Each row was made from one walk, in order. Every step used is in the known rows, and no mark comes twice. Write each row's walk.
Known rows
E-M-Z-X-K: 9.5,9.4,11.2,26.6,4.7,43.6,12.3,8.9,-3.6,0.2,-7.7,29.1,-10.8,8.8,-24.2,8.8,-3.7,-8.8,-29.0,-0.8,9.6,-9.7,7.4,20.1,-19.1,-11.7,9.2,-15.3,-15.1,1.7,12.3,-9.1
R-E: -3.9,-0.4,5.8,-12.4,4.2,4.1,8.1,-2.9,5.8,21.3,11.2,-0.3,11.5,9.6,-5.1,-5.2,-15.5,-9.9,-10.3,6.1,-2.5,-1.3,-14.3,-2.4,-9.7,6.4,21.7,1.3,-6.4,1.2,3.5,2.7
E-X-K-M-L-R: 9.8,16.3,12.9,33.6,2.9,32.0,10.0,-10.8,22.8,-19.8,-7.4,12.3,5.7,-10.9,-16.9,2.9,3.4,21.3,-46.0,-7.5,20.2,-4.9,26.5,-0.1,-33.2,9.1,21.2,-10.1,-1.8,2.1,26.7,-8.1
X-K-M-E: 3.3,-0.6,14.4,21.9,20.3,28.8,-4.4,-14.0,6.6,0.6,13.8,-2.0,-3.5,1.3,-11.1,1.3,-34.5,-1.0,-21.0,-12.4,25.2,-10.5,19.5,7.3,-31.9,20.0,33.0,-0.7,-0.6,3.7,17.1,-8.9
K-M: -2.4,7.9,-3.2,9.5,13.9,2.0,8.8,-9.1,-1.2,-1.8,1.2,4.1,6.5,-4.3,-8.1,-0.8,-11.5,3.8,-13.4,-21.5,1.9,-10.6,20.4,-1.4,-17.3,9.5,4.2,15.4,-0.2,-1.2,-8.2,-8.8
A-R: 8.2,-4.0,-4.7,-3.8,3.3,-5.1,-18.8,14.7,4.2,0.1,-12.7,8.5,-2.1,3.6,-6.2,15.4,-0.7,-5.5,3.2,-10.8,0.6,3.9,1.8,-0.9,-6.8,1.0,0.3,4.1,2.5,-1.3,-15.0,7.5
E-X: -4.6,3.0,2.8,-0.1,-3.4,14.0,17.9,3.4,7.2,0.9,-6.4,13.3,3.3,-4.2,-5.4,14.0,6.4,1.0,-14.7,-1.2,-0.4,-4.1,4.6,4.1,4.5,-11.8,11.0,1.5,1.9,-0.2,15.4,1.2
L-R-C: 4.8,18.2,-0.6,1.4,-1.2,-15.0,-12.0,4.0,7.8,5.2,-7.4,-1.1,9.8,-10.0,-5.9,-14.0,19.9,10.7,-7.7,-15.3,1.8,8.1,-11.1,6.5,-12.5,-22.2,13.3,1.1,-11.1,-19.1,6.7,12.3
X-Z-M: 17.9,17.2,5.7,-7.1,5.8,32.4,-0.3,17.1,-2.0,-3.0,-15.9,9.2,-0.7,12.9,4.2,-8.0,-4.3,-8.8,-1.1,-19.1,14.6,-19.4,16.0,21.5,-9.4,-19.4,-26.3,-5.2,-0.2,-17.8,-4.8,1.8
L-R: 7.5,10.6,3.6,4.9,-0.5,-13.1,-10.0,11.3,17.3,-7.9,-6.8,-3.2,7.9,-6.2,0.5,-6.0,4.6,11.3,-4.3,1.0,-0.1,4.8,-9.7,-2.9,-10.6,-11.3,-2.7,-0.2,-0.3,-9.5,-2.9,1.0
K-M-L: 6.4,0.0,-0.7,13.8,11.0,13.0,17.4,-19.0,-2.7,-3.2,-2.2,14.3,2.0,-4.6,-16.7,-2.0,-8.5,7.7,-23.9,-12.6,14.7,0.1,33.3,-10.3,-27.1,22.8,6.1,-1.3,-10.3,7.9,-1.1,-19.0
R-A: -12.6,7.4,4.1,2.7,-11.4,18.0,8.4,-9.9,-12.8,12.4,12.9,-7.7,10.8,-5.3,-5.7,-9.0,-3.3,-6.2,15.9,-12.0,9.0,-6.2,-13.7,-5.0,-5.5,-1.2,17.6,-2.4,-1.7,2.5,11.3,2.6
Z-X-K-M: -4.9,8.3,8.7,23.1,9.6,22.2,-6.8,-11.7,9.2,-3.3,-6.6,12.5,-7.2,5.5,-7.1,7.3,-6.4,-0.5,-28.8,-8.8,7.9,-21.8,9.7,19.4,-23.9,1.3,8.5,-4.4,12.2,-3.1,6.1,-19.1
R-E-M-L: 13.9,2.7,8.7,4.7,6.5,20.2,35.8,-8.7,5.9,20.0,8.3,11.6,12.5,5.4,-9.5,7.3,-20.5,-3.9,-31.6,-9.9,8.6,8.2,16.1,-3.7,-22.5,15.2,35.0,-8.0,-24.6,8.9,15.5,-4.2
R-E-X-Z-M-L: 20.2,14.1,19.4,-12.7,1.6,62.7,38.7,4.7,10.7,14.1,-12.8,31.2,12.4,18.2,-13.3,-0.4,-7.9,-11.3,-40.0,-9.2,21.6,-13.6,19.2,15.7,-25.8,-14.4,5.4,-22.7,-14.7,-8.7,23.2,-2.8
M-E-X-Z: 5.4,-0.8,18.3,-12.5,10.9,41.2,22.4,15.2,2.7,-3.2,9.9,19.3,0.4,5.4,-13.8,-2.8,-7.6,-2.0,-15.5,-15.9,22.1,-7.1,18.2,16.6,-8.5,-15.5,18.6,-8.4,-4.2,-2.6,23.6,1.2
D-C: -0.2,-2.2,-10.9,-0.5,-5.0,-14.2,5.6,-1.4,1.2,-2.3,-12.0,0.2,-9.7,-3.1,-2.3,6.7,6.7,-0.3,16.8,1.8,1.7,-1.6,16.2,29.9,6.3,3.5,8.8,8.3,-1.8,-0.5,-4.1,1.1
R-E-X-K-M: -10.2,14.2,15.6,12.7,9.0,35.0,18.6,-12.2,15.8,12.1,10.9,6.4,12.8,2.5,-11.4,6.4,-23.1,-9.2,-39.4,-10.7,7.9,-21.6,8.4,4.7,-20.1,14.4,43.0,9.2,2.0,2.5,25.6,3.4
E-X-Z-M-L-R: 29.5,22.7,15.2,2.6,-2.2,46.8,17.6,19.5,19.2,-15.7,-29.8,28.3,9.8,3.6,-11.6,-2.4,10.7,12.4,-32.1,-11.3,24.2,-7.2,23.8,16.3,-25.7,-29.6,-21.4,-23.2,-8.2,-19.7,14.9,-2.2
U-C: -2.4,7.7,6.6,2.8,1.0,-8.2,-7.4,-26.5,-13.3,4.4,4.8,7.8,-4.7,4.8,0.2,-9.0,7.8,-7.7,7.9,-7.7,-3.2,-7.0,-2.0,3.6,0.4,2.8,1.4,16.4,-9.2,-11.1,-3.9,6.8
E-M-Z: 8.8,9.9,0.5,12.4,9.3,25.4,27.5,9.7,-11.8,-1.5,2.2,20.2,0.6,-1.1,-19.5,1.8,-10.9,-7.1,-14.6,-14.1,6.3,0.9,21.8,-1.1,-13.9,-4.3,8.5,3.9,-28.1,2.9,0.9,2.8
X-K-M-L-R-C: 11.3,23.4,7.1,33.1,3.3,20.7,-12.3,-21.5,6.2,-2.8,-2.5,-1.9,4.2,-11.9,-15.0,-16.9,10.2,23.0,-33.2,-22.2,25.7,0.8,18.8,0.0,-37.8,12.9,30.0,-6.7,-16.7,-6.6,18.8,0.6

Which walk is each row?
15.8,15.1,12.6,1.1,12.6,19.6,29.5,24.1,23.7,18.9,-9.4,39.1,15.5,7.0,-37.0,-1.4,-14.6,-9.7,-46.7,-6.2,0.3,-1.8,-13.0,6.1,-41.4,-32.7,19.3,-6.5,-26.5,-11.1,1.8,-11.7	L-R-E-M-Z-X
26.4,-1.2,3.6,1.1,10.6,18.5,18.4,7.9,8.8,20.5,-9.1,22.2,9.7,10.5,-14.4,21.9,-20.5,-8.8,-28.3,-21.5,9.7,11.7,18.1,-1.8,-25.6,14.5,37.8,-4.2,-21.3,9.1,1.2,5.8	A-R-E-M-L
2.6,-5.7,18.2,12.0,2.5,41.6,6.8,-4.0,11.7,2.1,8.5,5.5,-4.2,1.4,-8.7,14.6,-14.3,-4.5,-25.0,8.4,18.6,-3.7,1.9,15.1,-10.6,-2.9,35.9,-16.7,3.8,3.1,41.0,0.2	M-E-X-K
17.9,3.4,19.5,13.3,3.9,57.1,9.2,-1.6,20.5,7.3,-11.8,14.9,-2.2,9.0,-5.4,26.5,-25.3,-14.2,-35.6,4.6,23.7,-15.8,5.3,30.6,-21.7,-15.5,26.1,-21.5,4.5,-12.1,43.2,-4.2	Z-M-E-X-K
-3.5,7.1,-2.5,11.9,15.4,20.1,18.4,-2.8,-10.8,-4.5,3.9,23.9,0.3,-1.2,-31.6,-11.3,-14.5,-3.8,-17.9,-12.9,12.4,-8.9,25.4,-13.2,-27.4,7.6,1.7,10.0,-19.2,1.7,-11.2,-7.4	K-M-Z
1.5,1.9,9.1,14.9,-3.0,41.0,-4.2,0.3,-3.0,-1.3,-4.3,23.5,-16.3,11.0,-23.4,-5.2,6.7,-8.2,-19.6,20.8,10.1,-9.9,-9.5,8.8,-16.4,-6.6,-5.3,-23.5,-8.7,1.6,12.7,-13.2	M-Z-X-K
27.5,15.4,15.0,0.4,-2.5,32.4,31.4,1.6,37.5,15.3,-25.0,30.2,21.8,6.0,-16.0,11.1,-9.8,-2.4,-53.4,5.6,10.4,-1.5,-3.8,6.1,-37.7,-22.3,15.7,-24.6,-12.9,-14.0,25.6,-8.4	Z-M-L-R-E-X
25.9,4.4,14.0,-9.2,15.7,43.8,3.4,15.0,4.2,3.2,-5.9,16.8,0.1,15.7,-5.8,-5.0,-24.4,-12.1,-9.7,-19.0,27.8,-13.3,18.1,24.4,-27.4,-19.1,-5.2,-13.8,-6.1,-18.5,7.2,-3.2	X-Z-M-E
4.6,5.8,17.7,-3.8,25.5,44.4,26.9,9.7,2.5,-3.4,9.3,23.8,3.7,0.6,-22.0,-2.5,-20.9,1.0,-28.6,-37.2,24.4,-16.2,38.1,13.4,-23.9,-9.5,23.3,7.6,-3.9,-5.3,13.1,-6.2	K-M-E-X-Z
14.2,13.4,22.2,-11.4,-0.3,35.4,25.2,12.8,18.2,0.3,1.6,19.6,14.8,3.7,-15.0,-20.7,7.3,12.6,-34.1,-4.7,19.0,0.1,8.7,-7.4,-22.8,-11.1,14.4,-15.9,-15.5,-3.8,21.0,4.0	M-L-R-E-X-Z
24.2,19.2,23.6,17.4,-6.7,49.9,13.7,-5.4,37.5,9.8,-20.0,15.7,12.6,7.7,-10.5,8.1,-10.8,-0.7,-53.7,13.5,18.4,-7.2,-5.6,12.6,-38.6,-11.5,21.6,-33.0,-6.6,-10.4,39.7,-1.8	Z-M-L-R-E-X-K
-1.5,4.3,1.1,8.1,17.3,27.3,19.6,1.2,-0.6,2.3,-8.4,43.2,-2.8,5.6,-38.4,-3.7,-5.0,-7.0,-34.5,-7.5,6.7,-12.1,14.3,2.6,-33.7,-10.4,-8.0,-0.8,-13.9,-5.6,-8.6,-26.1	K-M-Z-X
7.3,-3.8,2.0,-16.0,5.6,0.6,-8.2,9.5,11.5,22.7,-3.9,7.5,7.6,13.1,-9.9,11.1,-15.7,-16.0,-6.1,-6.4,-1.3,2.0,-11.2,-3.4,-15.1,4.6,22.2,5.6,-4.8,-0.4,-9.2,11.0	A-R-E
13.6,17.3,11.0,-7.4,1.7,45.1,18.5,19.1,7.5,-3.8,-22.1,23.8,4.1,9.9,-0.8,5.4,2.2,-7.1,-15.7,-19.6,13.4,-20.8,17.4,27.0,-5.2,-33.7,-16.6,-3.8,2.2,-18.6,12.4,2.2	E-X-Z-M
7.3,6.2,10.0,-1.0,13.1,32.5,37.4,12.9,6.5,26.2,1.1,40.0,9.1,15.4,-32.6,5.7,-18.2,-20.0,-43.2,-6.6,-0.8,-6.2,-4.0,11.2,-30.2,-16.7,22.8,-6.8,-27.1,-2.9,3.8,-13.7	R-E-M-Z-X
-0.2,23.0,18.0,37.5,-9.1,49.6,15.2,-22.4,9.4,-6.9,3.1,2.1,15.0,-18.0,-24.4,-5.7,-0.4,17.8,-29.2,-16.9,29.8,-14.0,15.0,-3.9,-37.8,7.3,36.9,-12.9,-3.7,3.9,33.7,-5.6	E-X-K-M-L-R-A
-7.2,13.9,9.6,24.6,6.2,30.3,7.5,-9.6,8.3,-9.6,1.3,4.3,0.5,-5.9,-7.2,11.6,-9.0,3.0,-29.4,-13.0,10.8,-20.1,22.8,9.6,-11.9,7.0,21.1,8.6,8.0,1.9,21.8,-1.1	E-X-K-M
23.7,20.7,2.1,17.1,0.4,7.2,15.1,2.8,7.5,4.0,-9.3,9.8,11.0,-13.1,-10.3,-3.6,14.7,18.4,-31.5,-30.8,12.7,17.9,19.1,8.0,-23.8,-12.7,28.4,-6.5,-29.3,-9.6,16.4,3.9	E-M-L-R-C
5.3,-4.7,16.9,18.4,19.8,33.4,-4.6,-11.2,12.9,4.4,1.7,16.3,-6.4,7.6,-19.8,10.2,-25.9,-5.1,-38.0,-8.0,18.8,-16.7,7.0,22.0,-38.3,-0.3,26.3,-12.4,6.4,-3.4,17.1,-27.1	Z-X-K-M-E
21.4,28.3,19.9,5.2,-13.8,65.1,23.9,6.5,6.9,-1.1,-18.1,22.8,18.0,-3.5,-16.9,-12.0,8.1,6.3,-16.6,-25.1,34.0,-14.1,10.9,11.4,-32.8,-32.7,-4.9,-27.1,-9.4,-16.3,26.7,-2.2	E-X-Z-M-L-R-A
-4.6,12.2,17.5,-18.4,3.8,35.7,23.9,9.7,6.3,11.5,11.2,12.6,12.6,8.5,-8.5,-11.6,-5.2,-7.6,-17.2,-13.2,7.9,-14.6,3.5,6.9,-3.5,-9.9,15.6,1.0,-5.4,-3.2,15.0,10.0	R-E-X-Z
18.9,-1.4,12.8,-2.8,10.4,39.2,27.4,4.8,18.7,15.4,-17.3,30.4,5.6,6.6,-16.3,24.7,-25.9,-16.1,-36.8,-5.1,13.1,-9.2,5.5,27.3,-22.0,-27.1,16.5,-15.7,-1.0,-14.4,28.5,-12.8	Z-M-E-X
27.9,11.7,6.0,20.0,4.1,5.2,17.4,9.3,14.4,-9.1,-9.5,10.3,9.1,-7.4,-7.0,5.9,0.9,17.0,-26.3,-15.4,9.5,16.1,20.3,-0.5,-23.0,-3.7,9.7,-9.0,-19.1,2.1,6.2,-2.6	E-M-L-R
6.4,12.7,13.3,6.2,9.3,20.3,35.3,-8.2,30.9,8.1,-0.8,23.3,25.2,-5.0,-27.5,-2.3,-13.1,9.1,-59.4,-11.1,11.0,-2.6,16.1,-11.7,-43.0,3.3,31.8,-1.1,-13.2,-0.4,16.9,-10.9	K-M-L-R-E-X
26.2,29.1,11.6,-0.6,-2.1,44.1,16.5,11.5,12.8,-0.7,-28.8,32.2,9.9,0.6,-14.3,-11.1,26.9,12.5,-36.8,-28.3,24.4,-4.6,21.7,23.5,-27.4,-41.5,-0.4,-20.8,-20.3,-28.7,23.7,6.1	E-X-Z-M-L-R-C
9.8,20.3,21.1,-2.3,14.7,36.4,30.4,5.6,23.2,-1.7,2.9,25.7,22.1,0.0,-26.0,-19.2,-7.3,13.2,-46.4,-26.5,20.4,-10.6,28.0,-4.5,-40.4,-3.2,19.0,1.7,-14.7,-4.5,10.3,-4.1	K-M-L-R-E-X-Z
18.6,5.2,12.8,10.1,9.9,44.9,4.6,21.9,11.1,20.3,-8.0,36.4,-3.7,22.6,-29.2,21.3,-19.0,-23.7,-36.9,-8.3,9.9,-6.4,-0.6,11.2,-36.0,-7.7,34.1,-8.9,-19.3,1.2,5.4,3.3	A-R-E-M-Z-X-K
14.3,2.8,10.5,-1.1,-1.1,3.8,9.4,-2.8,21.3,10.7,3.9,7.3,15.4,2.5,-13.3,-11.4,-3.1,8.1,-27.3,9.1,7.4,12.5,-11.8,-16.9,-29.1,6.3,15.6,-17.2,-17.9,1.0,8.7,-3.4	M-L-R-E
8.1,10.5,24.5,14.0,-8.1,32.7,9.1,-8.8,26.2,3.6,3.0,6.1,10.8,-0.3,-12.1,-2.7,-1.3,8.7,-45.0,19.8,14.7,2.5,-7.6,-4.0,-25.9,4.9,36.0,-25.8,-8.9,4.6,37.3,2.1	M-L-R-E-X-K
22.2,27.1,15.9,5.9,-9.4,49.4,5.9,4.8,-0.5,-4.9,-11.6,7.6,13.1,1.9,-11.3,-24.7,2.4,5.6,0.0,-26.4,32.3,-12.6,9.2,6.5,-36.8,-18.9,-12.2,-26.0,-13.6,-15.5,10.4,-0.9	X-Z-M-L-R-A
16.1,20.0,10.1,5.5,11.0,15.1,27.3,20.1,12.3,11.5,6.5,18.1,18.8,1.5,-26.8,-9.9,-22.4,-6.6,-31.0,-9.2,3.9,3.0,-0.2,-8.0,-32.4,-11.1,25.4,4.7,-33.1,-3.5,0.7,5.9	L-R-E-M-Z
